Each row was made from one path, in order. Every step used is in the known rows, and no mark comes twice. Write each row's path.
Known rows
g, n: [ 0.622 -1.887 -2.848 -1.225  3.651  0.112  1.809 -2.183 -0.317 -0.311
  2.752  2.053 -2.632  0.663  1.801 -0.296  1.350  0.431 -2.693  2.783]
f, u: [ 0.058 -0.346 -2.629 -1.216  1.661  1.346  0.800 -0.709 -0.351 -1.310
  2.271  0.109 -0.100 -1.997  3.583 -1.046  1.750  0.283 -1.668  2.699]
y, n, f, u, e: [-0.863 -0.326 -2.333 -0.626  1.496 -1.014  1.348 -1.199 -0.929 -0.958
  3.414 -1.579  0.282  0.188  2.924 -1.383  1.773  1.332 -3.571  4.383]
f, u, m, h: [-0.283 -0.856 -2.831 -1.021  1.281  4.305  1.757 -1.066 -0.566 -1.916
  1.365 -0.045  2.453 -2.054  5.030  0.803  2.607  0.775 -3.217  2.559]
s, n, g, h, m, u, e: [ 0.607 -1.782 -2.210 -2.686 -1.246  1.824  2.050 -0.099 -0.618 -1.128
  3.363 -2.183 -1.705  1.210  4.159  0.203  0.226  0.916 -3.422  4.000]
u, m, h, g: [ 1.729 -2.559 -4.225  0.614  1.105  6.615  2.893 -0.305  0.360 -2.685
  3.559 -0.639  2.412 -0.782  3.771  1.757  1.282 -0.188 -4.143  1.120]
g, h: [ 0.786 -1.407 -4.148 -2.268  2.462  1.456  1.930 -0.480  0.214 -0.306
  4.097  0.065 -2.292 -0.515  2.598 -0.218  1.794 -0.329 -1.001  2.971]
n, g, h, m, u, f: [ 1.940 -1.180 -2.904 -3.065 -0.335  2.109  0.060  1.142  0.471 -0.255
  3.734 -1.420 -0.494  0.539  3.658 -0.147  2.239  0.548 -2.138  5.896]
s, n, g: [-0.443 -1.249 -1.679 -2.312 -0.157  1.549  0.977  0.767 -2.254 -1.197
  3.370 -2.287 -2.587  2.175  2.520 -0.676  1.078  1.232 -1.876  1.459]
e, u, m, h, g: [ 2.132 -2.968 -4.557  0.877 -0.699  4.528  2.930 -1.838  1.027 -3.554
  3.446 -0.845  1.112 -2.008  4.798  1.393  0.757 -0.198 -3.340  2.897]
n, g, h: [ 0.515 -0.998 -4.389 -2.241  1.599  0.531  0.884  1.332  0.129  0.364
  4.354 -1.467 -1.933  0.667  3.342 -0.904  1.852  1.098 -0.794  3.587]
s, n, g, h, m, u: [ 0.247 -2.713 -1.670 -3.596 -1.877  1.311  1.251  0.587 -0.993 -0.931
  3.769 -2.485 -2.443  0.346  4.146  0.436  0.594  0.835 -2.863  4.775]
y, n, f, u, m: [-1.776 -1.982 -1.812 -0.778  0.431 -0.227  1.285 -0.669 -0.832 -1.543
  3.772 -2.553  0.560 -0.879  2.897 -0.734  2.528  0.574 -3.538  5.339]
n, g, h, m, u: [ 1.184 -2.116 -2.920 -2.593 -0.455  1.257  0.591  0.908  0.265 -0.131
  3.871 -1.731 -0.972 -0.965  4.294 -0.174  1.102  0.253 -2.229  5.998]
m, h: [ 1.149 -0.208 -2.563 -1.923  2.168  4.127  1.376 -1.184 -2.150 -0.807
  2.029  0.823  0.466  0.255  3.452  0.925  1.943  0.977 -2.754  1.304]
h, g, n, f, u, e: [ 2.391 -2.155 -3.883  0.292  2.856  0.147  2.613 -1.434  2.819 -2.107
  4.577  0.222  0.934 -1.013  3.876 -1.516  1.355  0.739 -5.407  3.344]
f, u, e, n, g, h, m: [ 2.611 -2.020 -2.207 -2.097  1.341  0.800  0.321 -0.417  2.496 -1.037
  3.025 -0.257 -0.172 -0.307  3.779 -0.579  2.329  1.087 -2.285  4.390]
s, n, g, h, m: [ 0.649 -3.397 -1.769 -3.394 -0.343  1.606  0.678  1.055 -0.232 -0.938
  3.385 -2.743 -3.124  1.209  3.102 -0.157  0.790  0.842 -1.811  3.742]
f, u, e, n: [ 1.815 -0.221 -1.924 -1.141  2.098  1.345  1.328 -2.029  0.609 -1.795
  2.848  1.391  0.086 -0.012  2.626 -0.519  2.584  0.494 -2.428  1.672]
m, u, e, n, g: [ 1.694  0.659 -1.902 -1.443 -0.235  1.224  1.952 -1.522 -1.237 -1.219
  4.507  0.435 -0.064  1.664  2.616  0.067  2.044  0.576 -3.497  2.592]
y, n, f, u, m, h, g: [-0.289 -2.838 -3.354 -0.059  0.112  1.590  1.824 -0.110  0.007 -1.990
  4.265 -2.436  2.539 -1.298  4.600  0.868  1.898  1.914 -5.250  4.695]
e, n, g, h, m: [ 2.976 -3.805 -1.303 -3.450  0.676  0.790 -0.283  0.549  1.509 -0.579
  4.708 -0.858 -2.466  1.042  1.758  0.135  2.838  0.287 -1.432  4.584]
n, f, u: [ 0.272 -0.407 -0.865 -2.594  1.224  0.392  0.647 -0.681 -0.181 -1.916
  3.602 -1.674  0.876 -1.949  3.442 -2.497  3.642 -0.426 -3.041  4.043]

Write each row's path
[ 2.604 -2.610 -4.618 -0.335  2.985  2.961  2.356 -1.250  0.423 -0.849
  3.360  1.927  0.219  0.040  4.145  1.811  0.625  1.975 -4.749  1.793]	m, h, g, n
[ 3.293 -2.268 -1.070 -4.262 -0.648  1.202 -0.284  0.236  0.845 -0.741
  4.966 -0.193 -1.329  1.792  2.143  0.765  3.828  0.647 -2.332  5.570]	e, n, g, h, m, u, f
[ 1.203 -1.983 -2.374 -1.033  0.465  3.769  1.915 -0.186  1.217 -3.234
  4.010 -2.236  3.970 -2.599  5.220 -0.439  3.407  0.146 -5.254  3.600]	n, f, u, m, h, g
[ 0.818 -1.702 -3.085 -0.536 -0.243  3.723  2.495 -2.783 -0.541 -2.890
  2.218 -0.432  0.432 -1.354  4.207  0.956  1.805 -0.269 -2.513  3.186]	e, u, m, h
[ 2.368 -1.935  0.811 -3.688  1.187  0.671  0.707 -1.409 -0.340 -2.196
  5.461 -0.585 -1.231  1.055  0.385 -1.125  4.628 -1.057 -2.939  2.886]	e, n, f
[ 2.152 -0.231 -2.866 -1.320  0.359  1.828  0.946 -2.069 -0.142 -2.373
  2.920  0.260 -1.553  0.562  2.096 -0.837  2.371 -0.394 -0.726  3.240]	e, u, f
[-0.092 -1.861 -1.497 -2.490  2.602  0.619  1.819 -2.463  0.320 -1.434
  2.461  0.428  1.529 -1.055  4.612 -0.229  3.931  1.436 -5.508  4.736]	g, n, f, u, m, h
[-0.332 -1.131 -0.895 -1.788  0.781  1.937  1.428 -0.790  0.320 -2.838
  3.499 -2.354  1.940 -2.197  3.447 -1.975  4.024 -1.134 -3.496  4.164]	n, f, u, m
[ 1.616 -1.957 -0.732 -1.539 -0.490  3.516  1.051 -1.319 -0.901 -1.804
  2.495 -0.283 -0.120 -2.049  2.873  0.153  0.513 -1.846 -3.337  4.602]	h, m, u
[ 0.977 -2.073 -4.272  0.339  0.878  4.942  2.178 -0.255  1.031 -2.557
  2.627 -0.473  3.260 -2.704  5.508  1.258  1.691  0.872 -4.043  2.185]	f, u, m, h, g
[ 3.041 -2.526 -1.782 -2.762  0.473  2.111  2.147 -2.112  1.286 -1.431
  4.132  0.813 -1.109 -0.476  2.646  1.080  1.706 -1.071 -3.233  4.824]	g, h, m, u, e, n
[ 1.919 -1.631 -2.977 -1.790  0.727  2.833  2.379 -1.588  0.758 -1.164
  3.211  0.196 -0.454 -1.457  3.636  0.398  0.573 -1.284 -3.111  4.894]	g, h, m, u, e
[ 2.244 -2.299 -3.379 -1.497  2.411  1.285  1.827 -1.157  1.150 -1.468
  3.715  0.613  1.808 -1.476  5.550  0.503  2.173  2.352 -5.863  3.594]	m, h, g, n, f, u
[ 1.634 -1.100 -3.472 -1.609  0.204  1.854  1.363  0.321  0.652 -0.286
  3.458 -1.401 -0.245 -0.170  4.306 -0.426  0.781  0.258 -2.832  5.213]	n, g, h, m, u, e
[-0.167 -0.278 -0.251 -2.779  0.430  1.056  2.016 -1.475 -1.054 -2.745
  3.094 -2.075 -0.128  0.428  3.321 -1.918  2.528  0.296 -4.035  2.117]	s, n, f, u, e
[ 1.401 -3.787 -3.427  0.116  1.808  0.907  2.502 -0.914  2.939 -2.603
  4.878 -0.854  1.208 -2.051  3.906 -0.834  2.151  0.043 -5.322  4.238]	h, g, n, f, u, m
[ 1.560  0.039 -2.207 -1.184  1.490  0.583  0.592 -0.684  0.645 -1.221
  3.065  0.200  0.262  0.723  3.154 -1.066  2.613  1.450 -2.239  2.266]	f, u, e, n, g
[ 2.973 -1.610 -0.359 -1.547 -0.735  2.717  0.859 -1.169 -0.038 -1.762
  3.272 -0.365  0.292  0.562  2.560  0.101  1.258 -0.643 -3.827  4.313]	h, m, u, e, n, g
[-1.168 -1.977  0.200 -2.975 -0.588  1.828  1.930 -0.985 -0.956 -3.405
  3.449 -3.078  0.153 -0.611  3.239 -1.274  3.220 -0.328 -3.942  2.945]	s, n, f, u, m
[ 0.886 -2.887 -4.419  0.257  2.025  3.148  2.529 -1.325  1.591 -1.819
  2.386  0.988  2.226 -2.245  5.548  1.548  1.508  1.730 -4.864  3.012]	f, u, m, h, g, n
[ 0.721  1.410 -2.969 -0.358  0.733  2.801  3.134 -2.373 -1.760 -1.552
  3.161  0.825  0.545 -0.149  3.148 -0.185  0.748 -0.733 -3.534  2.072]	m, u, e
[ 2.817 -3.232 -0.827 -2.276  0.095  2.860  1.485 -0.844  1.751 -3.396
  5.220 -1.075  2.703 -1.141  3.641  0.571  4.660  0.443 -5.238  3.300]	e, n, f, u, m, h, g
[ 2.421 -0.222 -2.027 -1.025  1.834  1.708  1.104 -0.774 -0.021 -1.169
  4.015  0.135 -0.853  3.049  1.223 -0.777  2.358  0.630 -2.168  1.196]	u, e, n, g
